What can hang from each mark
nekep: doput fizu
fizu: nekep
silu: doput nudiza
gitu: rudef
nudiza: nekep silu zositen
doput: nekep
rudef: gitu
zositen: fizu gitu nudiza

Each row was made from one small tree. The marks that hang from a mark follow it in brackets, in alphabetical order. Every link used is in the known rows. Write each row's tree.
Known rows
zositen{fizu{nekep} nudiza{silu}}: 1.70 0.79 1.09 0.72 3.21 2.00 -1.22 2.90 3.45 1.49 -1.35 -0.89 4.03 4.10
 0.41 6.83 -0.23 0.49 2.39 0.03 -0.97 3.81 1.16
fizu{nekep{doput}}: 2.17 1.18 2.94 -0.69 0.76 0.13 1.52 1.38 2.41 1.11 0.83 0.24 -1.92 -0.77
 -1.01 0.56 -1.04 0.07 0.42 -0.10 -0.57 1.03 1.00
zositen{gitu{rudef} nudiza{nekep{fizu} silu}}: 2.05 1.14 0.90 3.84 3.34 3.23 -3.49 4.19 5.27 -0.20 1.07 0.16 2.28 6.02
 2.17 2.92 -2.65 0.97 1.53 -0.18 -1.31 2.69 1.88
silu{doput{nekep{fizu}}}: 0.72 3.28 2.27 2.15 0.78 -0.16 1.26 1.77 1.42 4.64 2.90 -0.17 1.32 0.31
 0.44 1.10 -1.46 -0.14 -0.04 0.15 -0.16 0.70 0.88
zositen{fizu{nekep{doput}}}: 2.28 2.35 2.65 -0.77 2.33 0.10 -0.17 1.39 2.55 0.96 -0.14 -0.15 -0.96
 0.11 -1.52 4.28 -1.20 -0.04 0.37 -0.14 -0.45 2.63 1.44
doput{nekep}: -0.28 0.12 0.47 1.52 0.39 -0.17 -0.51 1.40 0.22 4.42 -1.64 0.21 -0.03
 -0.03 0.10 0.03 -0.84 0.20 -0.26 -0.13 -0.02 0.83 0.41
doput{nekep{fizu}}: 1.43 2.65 0.29 1.51 0.49 -0.16 -0.58 1.44 1.07 4.55 1.01 0.33 0.11 -0.02
 -0.03 0.97 -1.15 0.29 -0.45 -0.42 -0.11 1.82 1.03
zositen{fizu gitu{rudef} nudiza}: -0.23 -1.54 1.16 1.85 4.42 3.69 -4.82 2.95 2.20 -1.59 0.28 -0.27 0.65
 2.42 1.17 3.64 -2.24 0.87 1.25 -0.12 -0.90 1.63 0.45
silu{doput nudiza}: -0.33 0.38 1.94 0.85 0.56 0.02 3.62 1.46 1.30 0.22 3.15 0.31 1.72 0.22
 0.07 0.09 -0.28 -0.14 3.05 0.84 -0.04 -1.32 -0.42
silu{doput{nekep} nudiza}: -0.61 0.33 2.48 2.08 0.87 -0.10 2.98 3.07 1.56 4.77 1.65 0.45 1.80 0.24
 0.12 -0.03 -1.00 0.07 2.66 0.73 -0.13 -0.80 0.14
nudiza{silu zositen{fizu{nekep{doput}} gitu}}: 3.21 1.02 3.06 -0.36 3.35 -1.63 -2.34 1.36 3.45 1.48 -1.80 1.61 1.59
 7.07 0.27 6.70 -4.23 0.51 0.92 0.44 -0.86 2.16 3.00
nudiza{silu}: 0.20 0.16 -0.11 -0.30 -0.17 -0.03 -0.04 0.39 0.90 0.21 -0.84 -0.08 2.05
 3.11 0.72 1.91 -0.12 -0.14 0.37 0.24 0.00 1.19 0.42
rudef{gitu}: -0.50 0.87 0.54 0.13 -0.77 -0.22 0.29 0.40 0.11 -0.08 -0.38 2.76 -0.35
 0.79 -0.05 0.13 1.61 -0.03 -0.37 -0.01 0.22 0.36 0.22
nudiza{silu{doput{nekep}} zositen}: -0.11 2.29 1.55 0.94 1.58 -1.27 0.97 1.62 1.34 5.01 -1.63 0.56 3.67 6.08
 2.08 0.71 -2.62 1.02 0.75 0.85 -0.58 -1.06 1.60
nekep{doput fizu}: 2.67 4.20 0.85 -1.71 0.36 -0.33 0.12 0.02 2.19 0.34 3.32 0.23 -2.40
 -0.42 -1.53 1.38 -0.91 -0.20 0.06 -0.22 -0.52 0.71 1.34
silu{nudiza}: 0.36 -0.36 -0.01 0.29 0.18 -0.12 1.83 1.00 1.01 0.31 1.05 0.62 0.51
 -0.12 -0.52 0.23 0.04 0.10 2.69 0.49 -0.11 -0.17 -0.35
gitu{rudef}: -0.54 0.17 0.56 0.26 1.14 2.28 -0.05 1.37 0.85 -1.72 0.43 0.08 -0.87
 -0.43 1.85 -2.61 -0.91 0.60 -0.26 -0.36 -0.23 0.52 -0.86
zositen{fizu nudiza{silu{doput{nekep}}}}: -0.36 2.14 1.82 1.71 3.25 1.82 -1.78 3.42 2.71 4.97 -0.49 -1.36 4.46
 4.76 0.72 6.80 -1.04 0.67 1.89 0.61 -0.77 1.68 1.62
nekep{fizu}: 1.78 2.49 -0.19 0.25 0.22 0.05 -0.04 -0.07 0.91 0.06 2.62 0.24 0.07
 -0.13 -0.28 1.06 -0.40 -0.20 0.01 -0.39 -0.21 1.27 0.54
nudiza{nekep silu{doput} zositen}: 0.60 3.15 0.89 1.51 1.54 -1.48 1.16 1.36 2.76 1.48 -1.63 0.26 4.06 7.09
 1.93 1.02 -2.02 1.03 0.89 0.81 -0.83 -1.64 1.84

Write each row's tree
0.78 -1.29 0.27 0.41 1.20 -1.78 -2.13 0.16 0.70 0.32 -1.80 1.77 2.54
 7.05 1.73 2.32 -2.80 0.43 0.54 0.60 -0.60 -0.60 1.48
nudiza{silu zositen{gitu}}
0.43 -0.53 0.23 0.82 2.72 -1.53 -3.91 -0.21 0.22 0.06 -1.68 1.48 1.40
 4.76 0.55 4.36 -2.99 0.51 0.24 0.31 -0.40 -0.27 1.46
nudiza{zositen{fizu gitu}}
0.21 -0.24 2.16 1.59 3.48 -1.65 -0.20 1.49 1.68 0.41 1.40 1.93 3.30 4.88
 0.55 4.25 -3.41 0.54 3.03 1.08 -0.47 -1.71 1.12
silu{doput nudiza{zositen{fizu gitu}}}
2.34 2.32 2.03 3.71 2.54 -2.24 1.02 2.57 3.96 1.45 2.97 2.09 2.67 5.33
 0.88 1.64 -3.68 0.70 2.94 1.00 -0.75 -1.82 2.28
silu{doput nudiza{nekep{fizu} zositen{gitu}}}
0.55 2.55 0.96 2.11 1.89 -1.50 3.14 2.37 2.84 1.30 0.14 1.12 2.60 3.97
 0.75 -0.93 -1.96 0.95 3.30 1.11 -0.66 -2.94 1.22
silu{doput nudiza{nekep zositen}}
-0.53 -0.79 3.02 3.12 3.77 1.23 -3.72 3.66 2.47 4.78 -0.35 -0.62 4.72
 6.46 0.68 8.42 -2.57 0.37 1.85 0.79 -0.91 1.58 2.16
zositen{fizu gitu nudiza{silu{doput{nekep}}}}
-0.03 -1.40 0.87 0.93 2.64 0.64 -2.24 1.25 1.02 -1.53 -0.66 1.82 -0.30
 3.61 2.71 -2.19 -3.65 1.19 0.11 0.10 -0.64 -1.29 0.44
nudiza{zositen{gitu{rudef}}}
2.03 1.02 1.45 1.12 1.98 -1.90 -2.41 0.94 2.66 1.16 -1.71 1.65 -1.48
 4.97 -0.50 0.86 -3.76 1.02 0.34 0.54 -0.81 -1.78 2.75
nudiza{nekep{doput} zositen{gitu}}
4.18 3.26 1.29 1.47 2.27 -2.24 -0.64 2.04 4.69 1.44 1.86 2.41 -0.97 4.53
 -1.03 2.03 -4.16 0.94 3.17 0.55 -0.99 -0.89 3.00
silu{nudiza{nekep{doput fizu} zositen{gitu}}}
0.69 0.64 2.14 3.66 3.77 -2.02 -0.59 2.40 3.11 1.32 -0.25 1.61 3.55 6.18
 0.57 4.54 -3.66 0.64 2.86 1.12 -0.42 -1.60 2.10
silu{doput nudiza{nekep zositen{fizu gitu}}}
1.51 2.10 2.65 0.93 3.69 -1.12 3.08 2.55 2.87 1.41 1.02 1.27 3.64 2.93
 0.58 2.92 -2.13 0.41 3.59 0.79 -0.75 -0.17 0.74
silu{doput nudiza{zositen{fizu{nekep}}}}
1.44 -0.78 3.99 2.38 3.98 -1.53 0.97 2.71 3.07 1.25 1.14 2.02 3.89 4.37
 0.82 4.31 -3.51 -0.04 3.33 1.09 -0.52 -0.36 1.12
silu{doput nudiza{zositen{fizu{nekep} gitu}}}
0.89 -0.46 0.23 2.92 1.87 -1.89 -2.53 0.82 1.57 1.10 -2.76 1.55 1.07
 5.23 1.01 0.70 -3.12 0.94 0.02 0.32 -0.65 -1.65 2.04
nudiza{nekep zositen{gitu}}
-0.15 2.18 1.52 2.24 0.62 -0.22 1.44 1.57 2.58 1.24 -0.47 -0.82 3.75
 4.73 1.27 2.11 -0.67 0.01 0.43 0.61 -0.16 -0.01 1.31
nudiza{nekep silu{doput}}
3.26 5.57 0.69 0.30 0.54 -0.56 -0.10 1.43 4.27 1.36 0.98 -0.12 0.05 4.03
 -0.84 3.64 -1.46 0.07 0.34 -0.06 -0.62 1.96 2.56
nudiza{nekep{doput fizu} silu}
2.68 4.78 -1.28 1.61 1.55 -1.60 -0.56 0.80 2.32 1.28 -0.42 0.96 0.92
 3.55 0.63 -0.09 -2.09 0.87 0.42 -0.17 -0.83 -0.53 1.91
nudiza{nekep{fizu} zositen}
0.95 2.91 2.05 2.23 1.19 -0.28 2.83 3.02 2.48 4.83 4.14 0.69 1.75 0.11
 -0.16 1.07 -1.39 0.05 2.58 0.56 -0.11 0.31 0.77
silu{doput{nekep{fizu}} nudiza}
0.92 1.18 -0.52 2.10 1.60 1.29 -1.35 2.61 3.46 1.51 -2.14 -1.00 2.91
 5.10 0.40 2.90 -0.03 0.93 1.91 0.46 -1.03 1.01 1.50
zositen{nudiza{nekep silu}}
1.76 -1.05 1.89 1.68 3.28 -1.50 -2.32 1.18 1.61 1.00 -1.90 1.79 2.13
 4.27 0.76 4.48 -3.33 0.35 0.33 0.18 -0.61 1.32 1.64
nudiza{zositen{fizu{nekep} gitu}}
0.93 2.34 -1.32 -1.06 2.11 -1.27 -1.89 0.03 0.98 0.45 -2.84 0.58 3.25
 6.45 1.22 4.72 -1.57 0.63 0.46 0.25 -0.55 0.87 1.49
nudiza{silu zositen{fizu}}
0.98 0.70 2.98 3.30 2.40 1.15 -2.09 3.61 3.35 4.90 2.97 -0.32 3.73 5.43
 0.97 5.47 -2.62 0.39 2.05 0.67 -0.81 1.62 2.20
zositen{gitu nudiza{silu{doput{nekep{fizu}}}}}
